Each row comes from the steps of one path. Every step used is in the known rows, and no mark comes twice. Write the path behind each row, first mark first.
In the rows, 100 means zero.
Known rows
L W A E S G K B: 139 143 86 147 103 139 87 95 71 74 104 99 83 96 128 70 139 120 66 100 71 102 95 140 84 125 111 70 109 70 138 127 120 73 81 141 124 132 79 155 69 82 82 46 77 82 54 108 93 76 59 95 108 75 111 114 131 128 65 102 78 99
A W: 110 105 76 134 103 125 80 101 83 106 102 81 86 109 137 50 89 110 65 87 110 87 95 149 96 131 111 105 99 85 137 126 140 111 68 146 128 103 80 151 81 104 87 89 74 59 92 89 117 85 92 94 69 84 96 107 119 125 77 95 66 87
S G K J: 96 83 113 95 102 102 101 96 116 88 89 97 123 108 134 70 113 110 69 62 84 125 91 156 114 97 128 98 104 71 150 117 115 85 122 92 84 85 113 120 104 131 104 95 80 91 73 111 117 83 52 89 89 141 109 86 162 96 62 107 55 94
D K: 117 91 103 127 118 80 72 103 116 113 101 87 109 88 117 48 86 90 69 70 107 92 95 155 117 94 120 103 105 86 143 119 106 98 112 123 117 123 110 148 127 110 84 94 82 91 111 101 102 73 58 95 72 119 121 91 155 85 79 105 83 91
L D: 112 104 102 125 121 99 84 108 101 112 96 87 80 90 133 60 108 79 107 82 113 87 89 155 106 79 97 94 92 70 150 91 112 94 82 126 132 125 79 112 110 124 93 100 96 101 115 84 87 78 79 99 62 123 115 97 157 105 85 101 89 78
B P: 85 70 84 125 116 97 74 114 80 114 104 86 104 98 84 81 72 93 80 47 103 121 84 175 121 115 117 99 97 89 165 82 128 97 116 123 101 112 130 149 127 81 89 95 90 85 103 109 107 77 71 86 38 105 102 111 118 100 71 68 90 75
P B: 87 73 91 128 114 92 87 126 82 116 99 84 112 96 89 69 75 91 84 46 101 131 88 170 128 113 119 103 95 88 166 84 125 102 110 119 102 115 128 143 129 94 95 100 85 90 103 104 120 78 70 87 49 120 101 105 122 101 70 72 83 74
W M: 116 112 71 129 98 111 78 103 92 100 108 85 82 99 131 43 86 100 67 72 120 66 96 157 90 109 109 117 107 79 138 115 140 132 92 144 133 113 79 139 87 102 99 66 86 59 119 91 117 74 78 100 69 88 105 119 139 106 64 80 69 88
U W L: 104 111 65 127 113 156 73 98 112 108 92 86 60 98 141 51 89 101 79 100 110 59 94 145 73 130 90 94 104 57 136 129 138 119 61 159 148 150 52 126 82 106 112 92 87 48 108 86 110 72 96 100 82 79 89 119 149 117 75 90 87 89
Y R: 102 87 107 139 123 82 80 102 107 118 101 102 124 118 133 75 77 113 70 82 129 90 94 150 130 91 94 107 72 88 126 81 132 123 93 136 100 96 101 135 120 107 103 104 99 94 136 79 100 60 69 102 48 114 102 95 116 101 77 76 97 69
E A W L D K J: 104 110 70 139 102 115 91 82 86 94 104 87 68 101 154 55 117 109 83 86 104 69 90 156 65 130 118 85 109 63 130 139 125 116 70 131 137 132 74 122 84 109 93 89 76 58 94 79 101 70 84 84 90 79 101 89 156 118 72 89 64 90
T S G K: 123 90 103 107 96 123 107 112 83 71 81 106 99 128 132 86 125 94 63 86 75 153 69 165 112 104 143 79 89 80 135 95 109 82 110 106 93 83 84 120 89 103 100 82 79 95 52 102 94 81 67 96 89 91 115 89 131 92 60 94 69 105
K B P: 78 78 97 112 111 93 83 118 70 112 115 94 117 87 74 71 71 96 76 31 103 133 85 180 135 108 124 100 105 97 168 95 113 88 124 118 111 98 156 155 143 74 99 92 97 108 93 118 90 79 70 105 30 112 106 121 126 89 84 73 86 53
S E A W L Z: 135 114 48 149 95 127 103 97 80 76 115 94 73 120 160 74 122 112 81 98 82 97 65 165 72 151 135 79 110 74 127 107 123 104 69 138 122 105 59 138 63 96 89 63 75 60 72 67 87 78 85 77 93 33 102 101 117 110 78 86 48 105
G S E A W: 146 96 64 139 108 126 121 104 53 65 114 101 101 126 124 84 141 111 67 103 65 109 67 180 88 150 151 65 85 81 130 105 122 117 95 136 114 70 59 135 56 80 87 66 82 62 68 103 78 83 81 94 101 28 112 100 95 91 88 92 69 98
U W A: 119 125 60 144 107 155 77 107 95 96 90 93 71 97 123 47 101 103 72 103 90 56 111 140 80 136 103 92 99 65 137 124 150 107 67 163 128 145 60 138 64 86 99 75 82 40 100 93 119 66 87 100 93 68 93 119 137 129 69 87 110 92
G K R: 123 89 80 97 116 92 87 107 100 111 128 95 133 105 129 54 73 109 79 52 117 96 85 139 113 95 127 111 92 83 163 108 125 118 104 106 79 88 109 129 131 107 122 109 101 87 98 98 109 90 68 108 38 149 94 97 141 77 68 74 54 59
D K G S E A: 131 71 102 129 125 72 101 100 94 86 102 103 126 101 112 72 123 106 66 72 67 109 82 175 110 108 140 80 98 77 152 124 107 106 123 115 102 94 113 138 114 102 83 73 84 92 90 120 92 69 63 98 98 89 133 86 154 79 92 121 76 93
F W A E S G K: 117 123 60 139 101 170 88 106 78 76 77 90 72 110 131 53 126 107 60 114 75 92 103 140 81 134 121 67 95 53 131 126 140 106 65 141 112 137 51 142 51 91 95 68 73 42 68 97 118 71 75 96 126 54 97 123 138 121 54 101 93 114
U W A E S G: 129 118 61 145 101 170 84 109 79 77 74 96 71 104 128 54 131 105 62 119 70 86 107 139 82 155 114 73 91 55 130 120 141 108 60 154 115 139 52 141 48 86 92 67 71 41 72 95 118 63 79 94 128 45 96 120 131 127 61 104 101 113
T S E: 145 96 86 132 101 118 108 118 65 67 98 106 95 126 127 82 123 91 65 103 70 142 62 174 104 122 150 82 91 89 141 84 110 91 97 128 108 81 70 132 80 91 91 60 88 82 67 94 83 79 76 93 91 42 112 98 108 93 72 83 82 106
E S: 113 79 90 130 107 119 101 107 68 87 88 86 99 112 112 80 121 98 71 87 89 128 76 148 108 125 133 88 74 70 142 92 118 100 96 136 114 114 88 128 86 98 102 81 72 67 85 92 102 77 80 86 88 64 105 102 119 101 68 88 83 99
L W U: 131 147 86 138 109 123 64 82 89 100 114 95 67 84 132 55 96 117 74 95 108 59 101 143 73 118 88 110 113 81 127 131 135 90 85 164 160 139 68 155 81 92 87 48 88 60 109 99 97 83 76 92 75 87 112 115 127 127 73 89 81 82
T S G: 121 89 105 119 97 123 106 114 80 68 75 109 94 125 130 86 131 90 65 93 72 153 73 169 115 108 133 78 85 78 130 84 109 84 103 123 106 86 81 122 79 103 94 76 75 90 60 98 93 76 69 96 90 75 117 90 125 106 63 95 79 106
S W A: 118 116 64 146 98 128 90 89 82 85 109 98 90 107 141 48 95 107 72 92 90 77 85 156 90 109 117 94 98 92 132 117 148 111 63 158 120 111 65 151 70 83 99 71 72 60 97 84 111 79 87 94 70 81 96 106 124 135 79 82 92 96
W A E S G K J: 126 105 76 145 101 139 97 110 67 67 85 90 96 104 128 63 149 99 65 91 63 107 99 143 98 132 139 70 96 58 147 107 123 98 78 124 79 122 81 132 62 92 90 67 70 70 67 101 104 62 52 98 131 61 98 108 146 112 60 102 84 119
U W: 114 111 74 126 112 138 77 100 103 106 93 89 80 97 121 50 86 107 71 98 101 72 103 145 87 133 104 101 91 69 138 124 143 112 79 152 136 125 70 138 83 97 101 83 88 42 102 95 120 76 93 94 79 83 97 114 129 118 72 90 96 83
E A W: 108 112 60 145 96 126 97 85 69 89 102 89 79 114 139 63 110 116 71 82 99 85 89 151 73 147 127 83 92 75 120 121 141 117 72 137 121 106 80 137 67 84 91 76 72 39 83 79 111 76 89 82 76 64 98 97 114 126 64 72 60 87
F W A E S G K B: 113 123 64 134 100 168 90 109 73 77 80 92 77 106 124 51 123 107 58 106 75 99 103 144 86 133 124 68 98 57 134 129 135 102 70 138 113 133 63 146 60 87 98 68 76 50 64 102 113 72 75 101 121 56 98 126 139 116 58 102 93 106
F W A E S: 119 126 58 150 107 167 82 106 72 80 81 86 67 104 125 49 120 103 63 117 80 80 106 141 79 138 116 71 90 54 131 121 143 111 58 156 126 143 48 145 50 86 93 64 76 34 83 93 116 67 81 99 119 39 96 127 131 128 59 95 105 109
A E: 127 100 83 140 116 121 81 99 80 93 93 80 97 97 127 58 114 95 66 85 93 109 92 151 106 131 127 80 83 69 141 98 118 118 73 126 99 97 83 146 83 92 82 72 84 68 85 93 98 73 67 99 95 73 100 113 119 105 70 99 66 101
A E S: 131 89 83 140 110 129 92 102 59 80 84 81 96 105 120 69 134 97 61 98 80 132 82 147 105 145 139 72 72 62 139 95 113 115 75 127 99 103 78 142 74 89 85 69 75 65 69 93 98 73 70 90 115 48 101 112 111 100 65 103 69 114
A W L: 100 106 66 135 103 143 77 100 92 107 102 77 65 109 156 52 92 104 73 89 117 75 85 150 82 127 99 98 112 73 135 132 136 116 51 154 140 127 63 140 81 112 98 98 73 64 98 79 107 81 96 100 72 81 88 112 139 124 80 94 57 93

Which path is each row?
136 97 71 138 100 137 88 90 52 75 89 87 86 104 133 58 126 104 56 109 81 121 79 151 92 148 140 79 77 71 128 111 124 127 63 139 108 103 60 152 66 83 87 59 70 54 73 90 102 78 80 86 118 39 97 115 105 106 69 104 70 118
A E S W U
132 107 56 148 93 122 109 100 68 73 110 98 91 122 142 70 121 114 68 97 77 107 73 165 78 153 143 82 104 84 130 107 129 111 77 131 108 87 70 147 63 88 85 55 79 52 72 80 102 81 80 75 95 39 103 100 103 109 70 80 55 101
S E A W
126 119 63 132 98 166 88 111 77 80 82 96 80 102 122 52 124 108 59 106 72 93 104 141 86 150 124 74 97 60 137 131 136 104 70 140 107 134 67 143 63 81 98 70 76 53 62 102 113 67 77 99 123 59 96 123 137 115 63 103 94 104
U W A E S G K B
115 67 99 122 131 100 112 91 82 83 101 103 109 111 129 84 129 110 86 77 70 103 70 180 101 93 114 74 83 66 159 116 129 116 91 136 120 84 84 114 95 107 106 82 91 92 94 116 87 77 95 113 81 93 117 100 152 108 107 120 77 81
K G S W L D
145 93 68 137 112 120 123 104 58 64 114 103 106 123 119 88 141 106 71 97 64 112 66 182 92 141 152 63 82 79 132 95 117 114 104 132 109 71 64 129 62 79 91 65 86 66 73 104 73 81 75 95 97 33 115 99 100 85 88 88 73 96
G S E A
107 108 75 132 107 129 71 102 100 113 99 78 59 100 162 46 98 94 84 95 121 70 87 151 84 109 92 96 118 71 139 137 123 111 51 145 149 143 59 135 96 127 91 107 76 84 102 78 98 79 93 99 78 97 99 104 160 115 87 112 64 95
A W L D K
146 103 72 140 92 127 115 110 52 60 100 107 84 132 136 83 131 101 62 108 67 137 62 172 86 143 156 74 92 87 130 96 117 98 86 129 111 81 61 134 65 82 87 54 81 66 54 87 87 79 83 86 99 23 110 95 99 102 67 78 74 109
T S E A W
112 102 67 141 107 122 101 86 74 87 99 92 71 110 149 69 131 110 82 86 91 79 80 163 67 131 120 68 100 61 128 134 127 120 70 135 132 122 69 121 77 99 93 86 75 64 84 86 92 70 91 92 93 68 108 92 147 113 80 97 60 92
E A W L D K G S
114 61 106 123 135 93 112 101 80 84 97 100 127 111 106 90 128 111 76 63 66 112 82 175 115 105 125 79 76 68 163 104 129 110 113 130 103 73 109 118 97 99 100 76 92 84 93 127 94 73 83 115 81 90 120 101 141 101 98 113 78 77
K G S
129 73 82 131 118 107 118 98 59 69 103 107 112 119 120 86 140 121 67 80 55 107 77 179 93 136 138 77 88 70 150 118 136 119 99 134 103 71 88 130 74 90 93 55 86 67 81 119 94 74 88 104 103 52 118 104 127 101 96 113 66 90
K G S E A W U
121 121 60 126 100 141 72 100 100 104 98 89 68 96 129 36 81 110 63 101 111 52 107 148 73 135 100 113 103 69 134 137 152 132 77 159 148 131 57 142 75 97 102 68 88 34 110 94 129 73 96 96 86 73 98 124 134 117 64 88 90 87
U W M
144 89 78 131 117 117 115 112 67 72 113 100 112 119 115 84 131 101 70 97 70 115 68 181 106 129 144 73 84 83 141 93 115 110 106 135 111 70 67 134 72 88 91 72 89 78 79 109 74 84 74 102 92 46 115 104 104 82 94 97 78 95
G S E
138 96 71 139 99 132 92 91 54 74 92 85 89 107 133 57 126 106 54 109 82 122 78 153 92 145 139 79 77 70 132 112 125 133 65 136 110 99 61 152 65 86 87 58 71 55 69 90 106 78 81 86 117 40 99 115 105 107 66 103 67 118
A E S W M
115 91 84 131 122 112 94 103 104 94 100 93 70 99 155 72 132 84 103 86 95 82 68 172 82 90 104 69 113 54 147 113 100 109 75 128 136 142 63 104 106 125 102 96 90 106 106 86 69 67 77 103 93 92 116 96 183 88 94 112 69 96
W L D K G S E A
127 61 99 127 130 94 120 106 75 74 102 105 130 117 110 93 136 113 72 72 54 122 74 181 113 115 134 75 82 71 164 101 126 108 112 126 97 63 102 124 90 98 96 64 93 85 84 125 90 75 81 109 92 72 122 102 132 95 99 115 73 85
K G S E
118 91 107 103 94 120 109 115 78 72 86 109 103 125 125 84 123 94 63 78 75 159 69 169 118 102 147 80 92 84 138 97 104 78 115 103 96 79 96 124 97 99 102 82 82 105 48 107 88 81 67 101 84 94 116 93 132 88 64 94 69 97
T S G K B
143 107 71 138 93 132 112 112 57 63 98 106 67 129 150 83 138 92 76 114 73 128 57 175 78 131 144 70 99 79 132 97 111 99 73 129 123 99 47 121 68 95 91 63 84 79 59 79 77 76 86 88 102 29 109 95 118 101 71 85 74 109
T S E A W L D
142 97 59 140 108 135 119 103 57 65 114 99 91 126 134 85 141 108 71 104 69 103 63 181 81 148 144 61 91 75 129 108 120 120 86 139 120 82 51 130 56 84 93 71 81 64 71 98 73 81 82 96 102 26 108 102 105 91 89 93 65 101
G S E A W L
111 120 52 144 90 134 89 83 64 88 101 90 67 109 142 55 107 114 69 84 104 70 93 149 64 154 126 93 98 75 112 128 147 123 69 145 126 116 70 141 62 81 92 68 71 31 93 78 110 74 90 83 83 56 97 104 116 123 63 73 60 91
E A W U
130 103 63 146 98 114 111 101 75 72 109 101 99 118 134 76 123 107 74 88 76 111 70 167 85 142 144 80 100 81 133 92 122 108 90 126 102 88 78 138 72 87 91 54 85 58 80 81 95 77 72 77 91 47 107 99 108 100 69 74 60 99
S E A
129 85 88 126 102 134 99 103 66 73 76 86 102 112 129 75 144 101 57 96 72 149 79 148 108 141 145 66 76 59 136 99 109 108 83 109 82 95 81 139 74 97 88 73 69 75 51 98 102 77 62 87 125 64 104 106 118 93 59 112 54 121
A E S G K
123 68 83 133 122 111 121 99 68 70 103 104 111 122 127 93 144 119 73 79 55 111 69 181 92 129 133 67 90 64 155 115 130 117 93 132 106 75 87 121 78 97 98 66 86 75 77 115 89 73 89 106 101 56 115 102 135 103 97 113 61 90
K G S E A W L
135 146 84 140 106 113 71 84 94 97 121 91 71 90 135 54 96 122 70 94 110 61 99 147 72 109 87 109 115 79 134 134 136 102 89 159 165 130 69 153 80 98 86 45 89 63 101 100 108 83 77 92 71 89 113 115 130 131 66 86 75 81
L W M
132 74 98 130 121 78 100 100 89 86 103 101 121 104 117 68 122 111 61 78 68 106 84 173 106 117 139 81 101 79 149 134 112 108 115 119 107 93 108 144 108 102 79 74 80 87 84 118 97 71 70 97 102 84 130 87 150 84 92 126 72 95
D K G S E A W
102 113 54 146 96 138 95 84 76 90 101 86 65 114 152 65 112 111 77 82 105 76 82 152 63 144 119 79 101 67 119 125 138 122 60 143 130 123 67 129 66 90 99 82 71 43 87 73 104 73 92 86 78 61 93 100 128 125 66 72 53 91
E A W L
134 114 49 147 88 128 103 99 63 72 110 99 82 119 144 64 119 113 66 98 80 96 75 164 72 158 142 88 109 84 124 112 134 115 75 137 110 93 63 150 60 85 86 49 78 46 80 79 101 79 81 76 100 33 103 105 104 107 69 80 55 104
S E A W U
126 65 92 131 126 96 124 101 69 68 102 107 126 120 112 96 143 116 73 73 50 120 72 182 104 123 140 68 81 68 158 103 127 112 111 125 96 64 100 121 84 92 97 60 91 77 79 121 89 73 81 104 96 63 122 98 129 97 95 109 69 85
K G S E A
131 112 64 162 104 147 90 115 59 72 85 87 84 104 123 63 142 91 69 95 72 98 96 141 97 137 131 66 89 62 140 95 127 105 63 145 92 131 70 140 56 78 86 63 69 63 78 91 98 59 62 102 118 42 97 117 129 119 64 92 92 117
W A E S
